Each row comes from the steps of one walk. Every step used is in the known rows, and no mark comes twice. Write the walk behind each row, first mark first.
Known rows:
kufud-notam-ruze: [ 26.1 -18.4  48.3  -1.3   1.0  35.3  -7.0  47.0 -32.7  -7.3   5.7  38.1
  28.0  31.1 -32.1 -23.3  -5.6  19.6  -6.5  64.2 -25.0  12.6 -25.1]
fivav-kufud-ritid: [ 25.3   3.4  53.1  18.1 -16.3   1.6  -4.2   2.7  -2.5 -17.7  29.4  25.1
  21.6  23.4  -5.0 -20.5 -16.0  29.2 -21.0  11.2 -22.8  16.6 -24.7]
notam-kufud: [ 26.0   1.8  57.6   8.0 -18.6  -3.1  -1.0  21.8 -43.5 -22.8  10.8   3.7
   0.0  10.7  11.3 -35.7 -18.2  16.0 -17.6  43.7 -14.2 -19.0  -4.8]
fivav-kufud-notam-ruze-ritid: [ 33.4 -28.9  46.9  -5.1  24.5   9.2 -37.5  47.0 -28.2 -34.4  22.3  23.9
  33.2   8.3  -4.7 -24.1 -21.8   9.7 -12.3  48.9 -27.5  31.9 -26.7]
notam-mupu-fivav-kufud: [ 12.2   4.8  58.7 -25.2   3.4  -0.4 -23.6  24.8  -1.7   3.6   7.8   8.2
  26.7 -13.3  10.2 -28.8   9.1  39.2 -33.5   4.0  -7.6  36.1  -6.8]
fivav-mupu: [ 30.7  -8.0  70.5 -15.6   3.3  26.7  -0.1   7.0 -37.5 -17.1  28.6  15.1
  18.8   1.1   7.1 -33.4 -10.2  20.3 -21.3  30.1 -10.9  12.7  -8.3]
ruze-notam-mupu-fivav-kufud: [ 15.7   1.1  53.2 -36.1 -14.1 -12.9  -6.9  11.7   2.4  25.6  -0.6   9.1
  37.5 -20.4   4.0 -26.8   8.9  30.2 -27.0  -3.4  -2.3  28.9  15.7]
notam-mupu: [ 11.2  -3.8  50.5 -25.6 -13.8  21.1   4.1  23.1 -20.9  -2.4  -4.2  21.1
   8.0   9.6  -2.7 -40.4  -2.0  29.8 -21.3  27.6 -11.0  10.4 -17.3]
mupu-fivav-kufud: [ 21.6   4.0  63.2  -7.1  11.5  -9.6 -34.7  16.1 -14.3 -16.5  27.3  12.9
  34.7  -7.0   8.4 -15.7  -0.1  31.9 -30.6  19.5  -6.8  30.4  -6.9]
ritid-kuvi: [ 29.1  -8.4  58.0 -24.0   2.4  13.9  -8.2   6.9 -41.4 -12.2  18.4  36.5
  17.8  17.4 -13.3 -38.7 -10.7  25.5 -40.2  26.6 -14.4  26.3  14.2]
notam-mupu-fivav: [  4.1  13.0  58.8 -31.1  -5.4  11.9 -13.6  30.4 -22.2   2.2   0.1  18.7
  16.4  -3.9  -8.5 -33.2   7.8  43.6 -25.4  23.6  -3.6  15.4  -3.3]
ritid-kufud-notam-mupu: [ 11.3 -13.1  35.6 -24.4  -1.9  37.1 -10.0  47.9 -24.2   8.2  -9.7  38.9
   1.1  33.8 -24.7 -36.5   2.3  38.7 -10.2  59.7  -3.1   9.8 -14.5]
ritid-ruze-notam-kufud: [ 25.0  -5.9  42.0  11.2 -20.8  -0.2  24.4  14.2 -27.1  -5.7   5.0  -7.3
   2.9   2.5  28.0 -56.9 -22.2   8.0 -18.4  15.7 -15.8 -14.5  39.4]
fivav-ruze-ritid-kufud: [  3.9  -5.2  48.9 -48.2  -8.2  -1.4 -27.9   5.7 -75.2 -35.4  22.8  52.2
   2.2  24.1 -20.2  -5.0 -20.1  25.3   5.7  78.9  16.6  -8.3 -27.6]
fivav-kufud: [ 30.0 -12.9  53.3   0.1   2.5  -0.4 -17.4   7.4 -14.0 -20.8  20.9  14.0
  27.5   6.7  13.3 -22.8  -8.4  19.0 -26.3  23.4 -16.1  23.1 -19.7]
kufud-notam-mupu-fivav-ruze-ritid: [ -3.0   7.3  49.7 -47.1  25.4  13.2 -39.0  50.7 -46.0 -27.6  10.9  26.2
  10.2   6.4  -6.7 -25.3   8.3  58.0 -22.0  51.7   9.4   7.2  -7.7]
notam-kufud-fivav-ruze-ritid-kuvi: [ 25.0   6.6  64.5 -46.7   8.2  -9.6 -40.7  -8.1 -88.4 -22.8  18.6   4.5
  -3.4  -8.7  20.1 -20.9 -33.2  19.8 -38.8  39.0   7.5 -13.2  14.9]
ritid-kufud-fivav-mupu: [ 31.8  -1.7  64.3 -34.4  -5.6  33.1 -26.6 -12.1 -55.2  11.7  16.0  17.8
  11.2  -6.1   0.3 -12.1 -21.1  12.1 -10.5  41.7   5.3   6.9 -11.4]
kufud-notam-ruze-ritid: [ 24.9 -21.4  47.4 -11.3  13.4  22.0 -27.0  53.4 -49.4 -35.5  14.9  34.6
  21.2  18.0 -24.1 -29.6 -23.9  12.4  -3.8  65.6 -21.6  12.7 -22.9]
kufud-ritid: [ 15.7  11.2  52.9  12.3 -26.6  13.2   6.9   7.4 -23.7 -19.4  22.0  35.8
  11.0  33.5 -23.0 -27.5 -18.3  33.1 -13.1  29.1 -18.5  -2.7 -22.9]
mupu-fivav-kufud-ritid: [ 16.8  21.2  61.4  12.2  -8.9  -7.7 -22.2   7.5  -3.7 -12.0  34.0  23.3
  28.6   9.6  -9.8 -14.6  -8.2  41.5 -25.6   9.2 -17.7  23.0 -11.9]
mupu-fivav-ruze: [  2.2  14.1  64.1 -30.6  -3.6   2.7 -22.1   7.4 -50.0 -17.3  22.1  31.3
  25.4  10.7 -14.2  -0.6   8.9  49.5 -17.8  53.6  10.1  -0.2 -14.3]
mupu-fivav-kufud-notam-ruze-ritid: [ 24.6 -12.5  54.9 -10.0  31.0  -0.6 -55.0  54.4 -29.4 -29.1  29.0  23.8
  38.5  -6.9 -11.2 -15.8 -12.5  22.3 -16.1  44.5 -19.5  38.7 -12.8]

Write each row's walk:
[  1.8   4.8  39.8 -39.5  21.1  15.3 -47.7  60.9 -40.8 -14.2   6.4  36.6
  -0.1   6.5 -22.5 -36.2  -7.0  46.1 -11.8  57.2   5.6  19.1  -0.3]
ruze-ritid-kufud-notam-mupu-fivav
[ 10.4   4.9  42.7  26.1 -11.9  26.1  12.6  12.7 -13.0 -22.9  24.4  25.0
   4.7  30.6  -0.5 -53.9 -23.6  31.7 -22.1   9.5 -26.7   6.5   0.4]
kufud-ritid-ruze
[ 23.3   9.1  56.2  -6.5 -15.4  14.0   2.3   1.3 -28.7  -9.2  24.1  48.0
   9.3  35.6 -30.3 -41.1 -17.5  35.3 -34.0  13.9 -23.3  17.3   6.1]
kufud-ritid-kuvi
[  3.2   0.5  40.9 -73.0 -45.9  17.4  -3.6 -19.2 -47.9  48.8 -24.8  31.0
  11.6   5.4 -19.0   4.4  -1.9  26.9   1.4  49.0  24.8 -14.1 -11.8]
ritid-kufud-fivav-ruze-notam-mupu
[ -1.3   8.8  51.7 -38.7  11.8  25.5 -18.8  45.2 -30.5   0.8   1.3  26.2
  17.6  18.0 -15.0 -19.8  25.9  68.1 -26.5  51.1   8.8   7.4  -9.5]
kufud-notam-mupu-fivav-ruze
[ 21.1  -1.0  47.6 -24.3 -14.5  19.8 -34.2  -5.8 -52.6   8.6   3.2  23.6
   8.0   7.5 -10.8  -4.9 -24.3  12.6  -8.4  54.7   4.9  -2.6 -20.9]
ritid-kufud-fivav
[  6.4   9.8  50.8 -42.9 -25.0   0.7   2.0  16.9 -18.6  24.5  -7.3  19.3
  24.4  -9.5 -12.7 -31.2   7.2  34.0 -16.0  15.6   1.5  10.5  17.9]
ruze-notam-mupu-fivav
[ 11.0  18.2  59.9 -30.3 -33.1 -22.6   3.9   3.3 -55.8   1.1   9.1  10.9
  17.8  -0.3  -1.1  -4.4   2.7  34.6  -9.1  46.4  12.7 -29.9  16.9]
mupu-fivav-ruze-notam-kufud
[ -0.7  12.1  61.4 -42.8   8.4 -11.2 -40.4  13.8 -68.7 -45.3  31.4  28.5
  17.4  -2.6  -7.4  -6.6  -9.7  39.4 -13.9  55.3  13.3   0.2 -13.3]
mupu-fivav-ruze-ritid
[ 28.7  -3.0  49.8  -2.9 -37.2 -12.5  16.1   9.8 -39.8  -3.6   1.5   4.6
   8.7   5.4   7.5 -31.6 -18.9   7.2  -9.1  34.0  -7.0 -23.9  15.3]
ruze-notam-kufud
[ 12.5  -0.1  57.0 -41.0   4.9   2.0 -43.5 -10.0 -77.0 -32.2  17.8  12.0
   9.9  -5.7  11.2   0.9 -28.7  19.6 -16.3  51.2  12.5 -10.3 -28.4]
kufud-fivav-ruze-ritid
[ 17.5 -15.7  37.3  -2.5 -13.5  14.2  16.2   7.3 -18.9  -6.0   6.8  13.0
  18.7   6.7  12.1 -49.2 -17.0  14.2 -18.9  12.9 -13.1   8.5  26.5]
ritid-ruze-notam
[  5.0  10.0  57.9 -41.5 -22.4  -7.9  -5.7  -5.3 -47.5   4.3  11.2  31.4
  33.5   4.3 -19.6   2.1   7.8  37.9  -8.5  42.7  14.1  -5.8   6.0]
mupu-fivav-ruze-notam
[ 10.1 -15.3  34.0 -32.9  11.8  25.1 -28.1  54.6 -38.6 -18.6   0.9  40.0
  -4.9  22.8 -18.6 -42.6 -16.3  31.1  -6.8  62.0  -0.7  10.2 -14.2]
ruze-ritid-kufud-notam-mupu
[ 12.2  -7.5  51.2 -37.6 -33.0   0.5  11.4 -11.4 -46.0  -1.2   7.0  33.6
  25.8  20.6 -13.7  -4.6   0.5  25.5  -5.1  46.3   9.0 -13.9  -8.3]
fivav-ruze-notam
[  3.7   1.5  34.6  -3.1 -35.6  24.1  40.2   9.4   5.7  18.0  -3.9  22.1
   6.5  18.7  -5.8 -64.6 -12.9  31.4 -18.4 -13.8 -21.3   4.9  23.1]
kufud-ritid-ruze-notam-mupu
[ 19.9  -2.0  43.0  32.7  -1.2  13.0   3.3   7.3  10.3 -23.3  32.2  15.6
  16.6  18.8  16.2 -48.4 -20.6  29.0 -31.3  -7.9 -32.7  25.1  -2.7]
fivav-kufud-ritid-ruze
[ 19.9  11.5  62.8 -18.3 -18.0   4.5 -19.0  -8.0 -67.5  -5.5   4.6  -6.2
   1.2   1.9  21.7  -0.4 -15.9  22.8 -19.6  52.0   7.7 -33.4 -18.0]
notam-kufud-fivav-ruze
[ 13.3  -4.3  34.6   2.6 -25.5  10.3  29.9   5.1  27.4  18.8   2.5  11.8
  17.3   9.5  14.3 -58.2 -10.2  28.7 -26.5 -30.4 -26.6  25.6  19.4]
fivav-kufud-ritid-ruze-notam-mupu
[ 36.6  -2.4  59.8  -5.4 -10.2  19.5   9.6  -8.0 -40.0  15.6  10.5 -35.5
   4.6 -31.5  53.0 -53.9 -29.5   2.7 -29.7  -4.4  -9.0 -10.7  47.1]
ritid-ruze-notam-kufud-fivav-mupu
[ 13.7  -9.0  44.1 -26.8  -3.8   1.5 -31.9  17.7 -58.7 -36.7  19.9  43.7
  -0.1  13.1 -15.5 -25.0 -33.2  11.1  -0.4  62.6   1.0   3.9 -16.7]
ruze-ritid-kufud
[ 14.1  -9.8  43.2 -33.9 -32.2   9.6  20.4  10.1 -16.1  18.4 -14.1  19.7
  16.5   4.1  -7.6 -37.7  -2.2  18.8 -14.0  17.2  -5.6   3.4   3.4]
ruze-notam-mupu
[  0.9  18.1  49.6   6.7   0.7  12.8  -3.7  23.3  21.5   2.6  18.9  10.3
  16.4   0.3  11.9 -56.2  -0.6  51.9 -38.0 -25.6 -23.9  37.8  11.5]
notam-mupu-fivav-kufud-ritid-ruze
[ 24.7  19.5  66.7  -7.0   1.7  -6.9 -26.1   3.1 -10.2  -4.4  38.3  36.7
  29.0   9.1 -17.5 -27.5  -4.8  45.1 -47.7  -7.7 -21.8  43.8  17.7]
mupu-fivav-kufud-ritid-kuvi
[ 13.7  18.9  52.0  -6.4 -59.8 -12.0  30.4  -9.7 -43.0   1.0  12.1  24.3
   4.3  32.4 -16.2 -12.8 -11.2  31.4  -1.2  36.8  -2.7 -43.0  -2.5]
fivav-ruze-notam-kufud-ritid
[  7.8  23.6  57.7  -6.5 -13.7  -1.0 -10.8  19.4  10.6   5.6  15.8  21.0
  22.5   5.0  -8.5 -30.3   5.3  51.0 -29.3  -6.0 -15.7  29.0 -12.3]
notam-mupu-fivav-kufud-ritid
[  1.2   3.1  42.2 -27.2 -10.8  13.2   9.4  22.4  -8.6  19.7  -5.4   7.9
  20.1 -13.7   8.5 -57.8   2.0  35.1 -26.9  -3.6  -6.0  19.9  40.1]
ritid-ruze-notam-mupu-fivav
[ 44.0   2.0  67.2 -19.0 -22.9   7.7   0.2 -13.9 -48.8  21.3   8.2 -23.1
   9.9 -25.7  31.7 -25.8 -27.0   2.4 -20.7  16.9  -1.1 -17.8  23.6]
ruze-notam-kufud-fivav-mupu
[ -7.0  16.9  61.8 -50.9  -8.8  10.4 -11.3  18.7 -37.9   0.8   2.5  28.7
  19.4   5.0 -13.2 -14.2  20.4  54.9 -22.1  40.0  11.6   5.9 -15.2]
notam-mupu-fivav-ruze
[ 31.9  19.3  60.9   8.0 -27.4   1.0   8.7   7.6 -37.4  -9.9  21.6  28.0
  -5.9  28.7 -13.6 -48.7 -23.0  29.6 -34.1  16.6 -24.2  -5.4  19.1]
notam-kufud-ritid-kuvi
[ 27.6  -7.5  57.2  -3.4  20.6  13.6 -37.8  48.8 -12.4  -1.9  19.6  23.6
  47.6   5.6 -17.2 -11.2   5.8  30.8 -20.1  42.3 -21.6  37.8 -15.5]
mupu-fivav-kufud-notam-ruze
[ 34.4   3.5  51.6  -8.9 -34.4  -6.3  -5.5  -8.0 -46.2  15.7  -4.9 -17.4
   6.8 -12.9  19.9 -18.0 -29.3   1.6 -17.1  26.5  -1.9 -28.2  13.4]
ruze-notam-kufud-fivav
[ 27.1  -3.9  62.5 -41.9   7.7  19.9 -46.0  -4.6 -72.3 -15.1  26.8  16.0
   3.2 -20.7   7.9 -18.4 -40.6   4.3  -8.5  45.1   9.5   5.0  -9.1]
ruze-ritid-kufud-fivav-mupu
[  8.9  -3.9  43.0 -20.1   0.4   0.9  -1.9  18.3  12.7  19.7   1.4  -3.3
  32.7 -23.4  27.2 -52.0   5.3  31.0 -36.1 -22.6  -9.9  40.7  38.5]
ritid-ruze-notam-mupu-fivav-kufud
